Each row comes from the steps of one path. Every step used is in the known rows, and no mark comes twice. Write the path behind each row, first mark first.
Known rows
J V N A: [  4 -21   6  11   5   2 -10  -1   1  36  -5 -17   2  10  -1   6  49 -22
  23  22 -31  17  44  -8  -6  35  -6 -28 -12   7  -7   3 -57  17 -19   1
   6  53   0  -1  -5  27  -9 -49  -3  -4  11   4  24 -32  11]
Y V: [ -9 -15   3  -2   2   9 -25  -9   5  11   8  -9  14  13  -7  11   9   8
 -17  16 -15   2  24 -11  19  13   2  -8   7  14 -19  22 -58  -4 -10  -6
  -5  -9 -12  10 -45   8  -2 -45   5   1  23   0  23  -3 -25]
N A Y V J U G: [ -2 -19 -18  -1  14  13 -36  16   7   0  28   4  29   8 -17  25  32   5
  -8   6 -66   9  14 -11   9   1   3 -14 -12  39 -15  15   9 -15 -14  35
 -10 -29  16  -8 -32 -13  -5 -57  -9 -11  35  -8   7 -16 -15]
Y V J U: [-11 -11  -5  -5  -1   8 -23   3   9   0  22  -4  16  18 -40  11  22   0
 -18  21 -33  15   7 -11 -16  19  -4  10  19  23  -9   7 -32 -12 -26  -2
 -14 -20  13  -5 -41   2  -7 -53   2 -11  40  -5   3  -1 -38]
J V X A: [ -2 -19   6  10  20 -18  -4  -4  19  63  13 -11   5  26  29  12  38 -10
   2   9 -34  11   5 -13  26   7 -19 -10 -30  -3 -12  -1 -50  12 -12  15
  -3  64   8   4 -24  14  -6 -54   4   0  38   7  21 -12   5]
A V: [  2 -17   0   9   1   1 -14  16   4  -1   5   0  18   7   9  21   5  19
 -33   5  -9   0   8 -12  -2  -3 -10 -14   5  13 -16   3 -24   0 -10 -20
 -12 -15 -16   9 -23   8   5 -44  -1  -3  49   2  27   9 -12]
P V N A G: [ -3 -14  28   1   4   5   9 -17  -5  15  -9  -2  14   3   0  16  55 -29
  19   7 -33   2  49  -8 -32  22  -4 -32 -10  27 -13   0 -12   7 -12  15
  12  16 -19 -11 -11  -6  -2 -50 -21   6  31  -2  15 -17   2]
X A V J U: [ -1 -22 -17   7  12  -4  -6  29  12  -2  23   7  18  18 -12  19  31  13
 -49   3 -39  10  -4 -12 -13   5 -23   4  -9  28   1  -4 -22   1 -21   5
 -23  10  22  -6  -9   4  -3 -53  -8  -9  54  -4   9  11  -6]
J A: [  1 -15 -35   8  13 -12  -2  -1  10  15   0   5  10  18  20  12   9  12
 -37   3 -21   6  16 -14   8   5  22  -7  -1   8 -17   1  -9  26 -14  11
  -9  23  17   7 -17  21   1 -42  -8  -5  11  12  10  -8  -5]
V N A: [ -1 -10 -13  14   3  14  15 -13   3  15 -11  -4  11  11  11  17  42 -26
  15   6 -41  18  40  -5 -26  17  18 -14  -9   6 -17  -8 -43   8 -16   3
   6  34   7 -11  13  11  -9 -50 -14  -6   6  -3  16 -33  12]
N A Y V X: [  2 -17  -8   8  20   2 -14 -17  14  39  11 -10  18  19  11  22  30   5
  -1  10 -57  11   9 -15  36 -12 -25 -21 -37  15 -27  17 -41 -13  -2   7
 -11  -9  -7  -5 -25 -10 -11 -53  -6  -6  48  -6  37 -31 -10]
A G: [ -9 -10 -12   0   8   2 -13  -3   5   1   4  16  25   6  12  25   5   2
  -5  -8 -18  -6  15 -10 -33  -6  33  -5   2   3 -27  -9   8   0 -10  -6
   5 -12 -15   3 -17  -8   8 -45 -14   1  34   0   4   1 -22]
X A Y: [ -2 -10 -31  12  13 -18 -10  17  16  -4   8  13  24  17  26  21  13  21
 -57  -7 -30  -5  -1  -9  20 -13   1 -13 -37   4 -13  23  19  31 -15  -4
  -6  10   4   9  -1  -8  -3 -41 -13  -8  21  10  30 -15  14]
N A Y: [  2  -9 -43  12  13  -8  -8   8  10  -5   3   7  22  13  16  25  13  18
 -46   4 -41   7  16 -10  16 -10  -5 -21 -25   8 -20  12  -1  24 -12  -6
  -2 -14   1   6  14  -1  -5 -44 -17 -11  16   3  26 -23   9]
Y V J: [-11   2 -10  -3  -1   1 -25 -14   8 -15  16  -5  13  16  -6  13  14 -16
 -19   8 -23  14   5 -14   0  -2  -7   6  15  21 -24   5 -64   1 -18   3
 -18 -18  -4   2 -43   2  -8 -47   0  -4  41  -9   6   8 -30]
V J: [-10  11 -24   8  -1 -15 -10  -1  10 -24  11  13  16  18   9  20  10 -18
 -24   0 -21  19  -4 -12 -19 -14  12  14  15   8 -24 -18 -24  14 -25  -4
  -9 -10   6   0 -10   1  -5 -45 -10  -9  32  -3  -3   3 -21]
Y V J U N: [  1  -2   2  -9   1  20 -36   4   1   9  19  -5  21  10 -26  15  29 -12
  20  22 -36   9  13 -13 -41  17   9   4  12  10  -1  28 -58 -32 -17  -1
 -16   9  14 -16 -52  -2  -8 -56  -7 -14  34   2  11 -17 -10]
A V X: [  0 -17   9  13   7  -4   0   0  11  33  10  -1  14  11  20  24  17  -7
   4   0 -27   9  -3 -15  -7 -17 -12  -8  -9   3 -26 -13 -44 -20  -3 -14
 -12  -4 -16  -1 -25  -4   0 -53   3  -3  76   1  27  -4 -21]
P V X A: [ -6 -12  22   8  12 -17  23 -15  17  42   8  -5  11  28  32  13  42 -18
 -24   7 -27   8  11 -13  18  -2 -29  -5 -20  14 -11  -3 -48  16 -14  30
  -2  41   4  -4 -18  -5  -7 -50  -8   2  39   9  20  -1   5]
U Y V N: [  7 -25  12   4  -2  25 -33   2   6   6  -9 -11  19   3  -3   8  25 -22
  21  22 -23  -6  25  -8  -5   5  20 -16 -15 -13 -13  38  -4 -32  -3  11
   6  13  -9   3 -34 -10  -4 -38   1  -5  30   5  26 -14  -5]
P V: [ -7  -8  17   1  -4 -13   0   4   3  -2   1  -4  15  14   3  12  18  -7
 -48  16  -2  -1  25 -12   5  11 -20 -14  15  19  -9   5 -29  22 -21  -2
   2 -12 -13  12 -27   4   1 -40  -2  -1  22  12  20   7 -14]
U A: [  2  -8 -27   8  12  -2 -14  -1   9   9  -2   1  15  24  18  16   3  -4
 -55  -1 -32  13  29 -10  11   0  29   6  -7  15 -21   7 -16   9  -9  24
   0  12   1  14 -11  13   1 -46 -16  -2  -2   2   4  -5  -4]

Which path is each row?
[  5 -23  13  13   5   6  10   8   6  18  -3  -4  12   6  17  15  40 -11
   0  -3 -22   5  17  -8 -15  11  -9 -20 -24   6  -6  12 -41  -2 -10  -1
  -8  53  -2  -7 -13   7  -4 -47  -6   0  41   1  31  -9  17]  X A V N
[  0   3 -48   7  12 -21  -2  -3  13  -9  10  10   8  18  25  14  15  -8
 -45  -2 -26  19  -3 -15  -5  -9  15   5   6  14 -26 -17 -20  24 -22  21
 -19  13  25  -1 -17  17  -5 -45 -13  -8  31   3  -9   5 -14]  V J A
[ -9  -9 -13  14  20  -8  19 -18  21  42   8   4  14  27  38  19  27 -12
  -7  -6 -38  14   4 -11   7  -8   7   5 -26   0 -21 -11 -35   8  -8  17
  -3  44  15  -6  -4  -6  -6 -54 -10  -3  29   4  13 -13   6]  V X A
[ 18 -17  -5   5  13  21 -21   7  -5  20   1  -6  20   3  24  27  28   4
   6  12 -32   4  32 -15  -4   6  -8 -28 -17  15  -7  21 -77 -11   2  -4
 -13  26  -6  -6  -9  10  -3 -53 -21  -5  27   3  34 -19  29]  U N A V
[ -1 -17   6   4   4  28  -3 -24   1  28  -4 -19   6  12  -8   7  43 -18
  24  13 -39  15  45  -7  -3  26   6 -19 -10  19 -14  17 -69 -10  -9  11
   0  28  -2 -11 -24  13 -13 -51  -5   0  12  -8  28 -28   0]  Y V N A
[  3 -11  -5 -15  19  32 -35 -10  -3  17  18   1  26   4 -20  24  46  -6
  44  16 -62   6  28 -14 -46  19  17  -7  -7  32  -5  15 -55 -38  -3  23
 -11  13  11 -26 -34  -8  -6 -64 -26  -7  38 -13   3 -20  -4]  Y V J U N A G
[  2   1 -13   1   6 -32   5  -1   8  -8   7   0   6  19  14   7  27 -16
 -58   9 -16  13   8 -19   7   1 -23  -8  11  29 -13  -7 -12  40 -24  30
 -20   3  12   4 -34  12  -7 -41  -7  -2  37  10  -4  12 -15]  P V J A
[ 17   2 -19   5  11   9 -23   3  -2   0  11  -2  22   4  25  31  35 -16
   7   6 -38  17  16 -19 -21 -10 -18 -16 -12  22 -15   2 -81 -13  -7   6
 -22  17   1 -13 -13   5  -9 -53 -26  -9  47  -6  20 -14  22]  U N A V J
[  0 -23  -8   7  11  15 -19  24   3   5  24   6  25   5  -6  29  36  -3
 -10   0 -54  16  18 -12 -11   7   3  -6   3  41 -10 -17 -15 -12 -14  30
 -13 -11  19  -9  -6   1   1 -60 -11  -8  45  -9  -1   2  -8]  N A V J U G
[  3 -11 -15   8  13 -13  -8  11  11 -16  16   5  15  16  22  21  25  -1
 -44  -7 -22  10 -10 -14   2 -14 -25   0 -15  26 -16  -1 -41  10 -13  10
 -28  13   4   0 -10   4  -5 -46 -12  -3  55  -7  11  19  -1]  X A V J
[  3 -36  -5  -3   4  23 -45  22  10   7   8  -7  25  12 -31   9  13  22
 -21  37 -29 -12  19  -9  13  18  14  -2  -5  -1   1  40  27 -45  -9   9
   6 -18  10  11 -36  -6   1 -44   5 -12  24  12  22   0 -17]  J U Y V
[  5 -20  -3  15  20 -33 -18  14  20  48  16  -4  16  20  25  17  33   5
 -22   4 -37   4 -12 -14  31 -12 -30 -20 -48 -10 -15  15   1  22 -10   0
  -5  50  -2   3 -26  -3  -6 -49   2  -6  49  12  34 -24   8]  J V X A Y
[  6   4 -53  11  15 -36 -12  16  16 -24  11  19  15  15  24  20   9   2
 -57  -9 -33  10 -23 -17   4 -24   1 -10 -16   4 -26   1  27  35 -23   5
 -25  -5  19   2 -19   0  -6 -38 -12 -14  42   6   7 -11 -11]  V J A Y
[ 12 -26   2  12   7  -2   5  12   3  22  -9  -3   4   4  12  10  30  -3
  -4  -3 -20   8  16 -12 -24  13   4 -28 -11   9 -11   7 -22  -1 -12  -2
 -16  38   4  -5 -33  19  -1 -43  -1  -1  47   7  25 -18   0]  J A V N
[ -1 -12 -36   6   4  -2 -27  29  15 -26  13  15  28  15 -12  19  13   0
 -37  21 -35   5  -7 -10 -22  -8  24  17   4  -5  -7   1  45 -17 -20  10
   0 -15  25   5  -1 -13  -1 -43  -9 -22  36   7  -9   9 -14]  V J U Y
[ -7   7   1   1  -5 -23  -1   0   7 -26  10   1  11  16   4  14  22 -25
 -43  11 -10  12   5 -15  -4  -5 -29  -1  23  21 -15  -8 -29  23 -28   8
  -9 -23  -5   4 -27  -2  -7 -41  -7  -4  41   5   2  16 -23]  P V J
[  4 -18  20  12  -7   8  -2   9   0   5  -5  -3  13  -1  -3  15  25 -15
  16   0 -13   6  15  -8 -33   6  -1 -21   1   1 -16   5 -28  -9 -14 -25
  -8  12 -17  -6 -23   7  -1 -43   2  -4  51   2  30 -12  -6]  A V N
[ 12  -9 -30   7  13 -12 -25  11   7 -13  14   3  16  19  10  24   9 -16
 -62  -6 -31  21   3 -17   2 -16  -6   4  -5  30 -23  -5 -34  -5  -8  24
 -24 -11  -5   8 -26   5  -2 -47 -13  -3  51 -10   1   9 -15]  U A V J
[  4  -4 -24  17   4   0   7   4   7   0  -5   3  19   9  12  22  35 -13
   0   2 -46  10  23  -6 -16   0  12 -28 -27  -2 -18  11   2  24 -15 -11
   1  12   1  -9  12  -3  -9 -45 -16 -12  18   1  33 -42  15]  V N A Y
[ 10 -27  -3   6  10  32 -27  -5   6  13  -9 -17  17   9   3   8  40 -18
  19  29 -42   2  40  -8  10  12   9 -20 -29   3 -11  36 -22 -30   1  26
   9  25   1  -3  -8   1 -10 -42  -9  -5  15  -2  26 -20  16]  U Y V N A
[ -4  -7   3   8   8  -4 -19  -6  17  25  14  -6  17  15   7  21  16  -1
   2   5 -36   3  -7 -13  15 -20 -10 -14 -26  -1 -30  21 -18 -14  -4 -12
 -10 -23 -17  -2 -50 -20  -7 -48   5  -7  65   2  41 -21 -26]  A Y V X
[ -2  -6 -22  18  19 -22   5   1  23  26  11  10  22  22  40  25  24   0
 -21  -9 -44   4 -15 -11  13 -28  -4  -7 -47  -8 -24   5   8  17  -8   5
  -5  25   6  -6  -3 -19  -6 -49 -11  -9  43   6  30 -28   7]  V X A Y
[ 11 -31 -18   8  13  -8  -4  16   7  19   2   0   8  10  16  15  13  27
 -49   4 -12   4  10 -16  14   1  -6 -21  -6  18 -14   0 -19   4  -9   6
 -20  10   2  10 -30  22   3 -43  -2  -1  43   9  25   1  -8]  J A V
[  7 -24 -14  10  13   7  -8   3   2  10   5  -8  16  10  10  21  22  19
 -32   8 -27   8  28 -13  14   4 -20 -22 -12  25 -14   5 -49   6  -6  -2
 -11  -9  -7   6  -2  16  -2 -49  -9  -3  33  -5  26   0   6]  N A V
